Each row comes from the steps of one path. Every step used is in the known rows, and no mark comes twice. Write the path behind each row, first mark first.
Known rows:
g k w m: [2 6 -4 -6 -4 -7 -6 2 -8 -3 0 5 -1 11 -8 -26 9 6 -11 -5 -6 4 -14 1 9 1 -5]
w m s: [4 -1 -3 -2 -7 -6 -7 -3 1 1 -1 -4 -7 3 -11 -25 -8 9 -9 -6 -2 -2 -5 0 4 1 6]
b k s: [-3 10 9 -27 1 -5 -2 -4 -6 -2 7 -4 4 6 -11 -15 -1 8 -5 -10 1 -3 -4 1 2 5 -2]
w k r: [-1 0 4 -13 -6 0 -6 0 9 1 -2 11 -1 -1 13 15 -9 17 -10 -8 1 11 -11 -1 8 -4 0]
b k s m r: [-6 13 11 -48 -1 -4 -2 -5 -12 -16 3 -10 4 9 -23 -8 -3 13 -8 -13 2 7 -1 4 3 2 -5]
r m: [0 4 0 -12 2 -1 -1 9 0 -6 -4 -3 -7 2 -14 1 -2 10 -3 -5 -6 -3 0 7 -1 3 -1]
w m b k g: [-11 -1 4 -32 2 -3 0 -7 -8 -5 6 2 -1 9 -36 -44 4 14 -10 -3 -1 -8 -5 0 11 0 -7]
m r: [2 8 0 -11 -5 -2 -1 8 -2 -13 0 3 2 3 -11 -9 -7 10 -6 -8 -6 6 1 -5 1 1 0]
g k r m b: [0 -1 13 -32 4 -4 -1 0 14 0 -3 7 -6 10 -14 5 2 17 -2 -7 -3 0 -8 -3 6 -2 -15]
g k s m r: [4 16 13 -41 0 -7 -5 -1 -3 -15 -4 -7 6 14 -10 -7 -1 12 -9 -13 -2 7 -2 -4 5 -2 -7]
r m w k: [2 -3 2 -14 -3 3 -2 4 -9 0 -2 9 -7 7 -11 5 -4 23 1 -4 -4 1 -15 8 0 2 -7]
r m b k s: [-9 7 10 -43 10 -4 1 -4 -8 2 3 -6 -4 10 -36 -11 0 15 -1 -9 -1 -9 -5 5 2 8 -12]
r m w k s: [0 5 4 -22 2 2 -7 2 -12 6 -1 2 -4 9 -7 3 -10 22 1 -8 -4 -1 -14 6 2 3 -8]
m s: [8 0 1 3 -7 -5 -3 -2 3 4 0 -2 -2 4 -10 -5 -5 10 -6 -6 -1 0 -1 -3 0 2 5]
w k r m: [-2 1 1 -23 -2 1 -6 5 8 0 -6 7 -7 2 5 24 -10 18 -6 -7 -1 7 -11 6 4 -2 -3]
g k w m s: [8 4 -4 -2 -10 -10 -9 -4 -5 6 0 3 -1 14 -13 -19 4 6 -10 -6 -3 4 -15 -2 7 3 -3]
k w m: [-5 2 -10 1 -3 -4 -7 3 -14 -2 2 0 -3 2 -6 -22 0 8 -10 -5 -7 2 -8 6 10 1 2]
s m b: [0 -7 9 -19 5 -2 2 -5 -6 -7 -4 -6 -6 3 -19 -7 3 19 -8 -7 0 -2 3 9 7 -1 -5]
s m b k g: [-7 -5 14 -35 2 -2 5 -10 -8 -8 2 -3 4 11 -38 -13 11 18 -10 -5 5 -5 3 6 9 -1 -9]
w m b k s: [-11 3 7 -39 7 -6 -4 -11 -11 1 6 -5 -6 8 -28 -40 -4 14 -7 -9 0 -6 -9 4 10 4 -9]
r m w k g: [0 -1 2 -13 -4 3 -3 5 -9 2 -1 8 1 9 -15 -1 -2 23 -1 -2 -5 -4 -10 3 5 -1 -6]
s m: [1 -2 6 -15 0 -1 -1 -1 -4 -10 -4 -7 -2 2 -7 -1 2 13 -9 -7 0 1 3 11 4 -2 1]

Which path is each row?
[7 2 20 -28 1 -6 -4 -8 -8 -3 0 -4 3 13 -1 -16 6 18 -3 -10 0 -1 -6 -1 7 -3 -11] -> g k s m w
[1 3 4 -24 -3 -2 -1 3 -7 -20 -4 -5 0 4 -14 0 -3 14 -9 -9 -2 8 3 5 4 -2 -1] -> s m r
[4 -5 5 -4 -6 2 -2 0 -10 1 2 12 -2 5 -3 -4 -4 22 -3 -5 -1 5 -14 3 4 0 -3] -> m w k
[6 14 12 -21 1 -7 -3 -2 2 -1 1 0 5 11 1 -17 2 7 -6 -10 -2 -1 -5 -7 5 1 -6] -> g k s
[-5 7 14 -41 2 -5 -2 -8 -9 -7 2 -12 2 7 -14 -8 3 11 -8 -11 4 0 -1 9 4 1 -4] -> b k s m
[6 2 -1 -9 -4 -4 -3 4 4 4 -4 -5 -7 6 -21 5 -7 11 -2 -5 -3 -4 -2 4 -3 4 2] -> r m s
[-5 7 -13 -7 -5 -4 -8 7 -16 -11 2 2 0 5 -14 -21 -6 7 -10 -7 -8 9 -7 1 10 2 0] -> k w m r
[-4 -3 9 -26 2 -2 6 -6 -7 -1 6 4 -2 7 -32 -18 5 16 -5 -5 1 -2 -5 2 2 5 -7] -> m b k
[-5 -5 6 -24 6 -2 -2 1 8 0 -3 2 -9 1 -12 9 -8 17 -2 -7 -3 -1 -2 2 7 -1 -9] -> k r m b
[0 5 10 -24 3 -4 -5 -3 -6 -7 -3 -14 0 3 1 -6 -3 13 -8 -11 1 -1 4 8 6 -1 0] -> k s m
[-3 6 -6 -17 -3 -3 -6 7 -5 -18 -1 0 -4 2 -14 -31 -10 10 -8 -7 -7 5 -4 -2 6 -1 2] -> w m r
[-9 -3 3 -30 3 -4 1 -8 -8 -5 4 2 -8 7 -34 -39 2 15 -8 -5 0 -2 -10 4 7 3 -6] -> w m b k
[-12 -7 7 -36 2 -4 -3 -10 2 -3 6 5 -9 3 -17 -24 -2 16 -8 -7 2 1 -10 2 12 -2 -9] -> w m b k r
[3 -9 10 -10 -2 -1 -2 -4 -10 -8 0 -3 -2 3 -8 -10 2 20 -4 -6 -1 0 -1 8 6 -4 -3] -> s m w
[1 -8 7 -12 -8 2 -7 -3 1 4 3 14 -2 1 12 9 -9 23 -3 -7 1 9 -15 -2 9 -5 -4] -> m w k r
[2 -4 3 -8 0 0 -1 5 -7 -3 1 1 -6 4 -15 -6 -1 17 3 -4 -8 -5 -5 5 0 1 -5] -> r m w
[-6 -1 3 -12 1 -3 3 -6 -16 3 9 5 2 9 -33 -9 8 13 -6 -5 -1 2 -9 5 5 8 -9] -> m b k w
[1 5 2 -7 -6 1 -2 4 -2 -1 -2 8 6 6 -3 -2 -1 16 -12 -4 -2 0 -5 -2 6 -2 2] -> w k g
[-5 -3 4 -30 3 2 -4 1 6 4 -5 7 -9 4 -10 21 -10 24 -5 -7 0 3 -12 7 7 -1 -9] -> w k r m b
[1 -3 14 -19 2 -3 -6 -8 -14 -2 1 -9 1 4 0 -13 -3 19 -3 -10 -1 -2 0 6 9 -2 -4] -> k s m w
[-4 -4 0 -15 5 -3 -3 -3 -4 -4 -1 0 -9 3 -17 -36 -4 15 -8 -5 -3 -4 -4 5 10 0 -3] -> w m b
[-6 6 12 -34 6 -4 1 -9 -8 2 7 -2 1 8 -25 -20 -2 14 -4 -9 2 -5 -4 0 5 7 -9] -> m b k s
[-7 -4 -7 -2 3 -4 -5 -2 -16 3 2 1 -6 4 -20 -25 0 13 -10 -4 -6 0 -8 7 13 3 -5] -> k w m b
[-2 -8 7 -16 -1 -1 -5 2 3 0 3 5 -6 1 1 6 -7 18 3 -7 -5 0 -5 1 5 -4 -7] -> k r m w
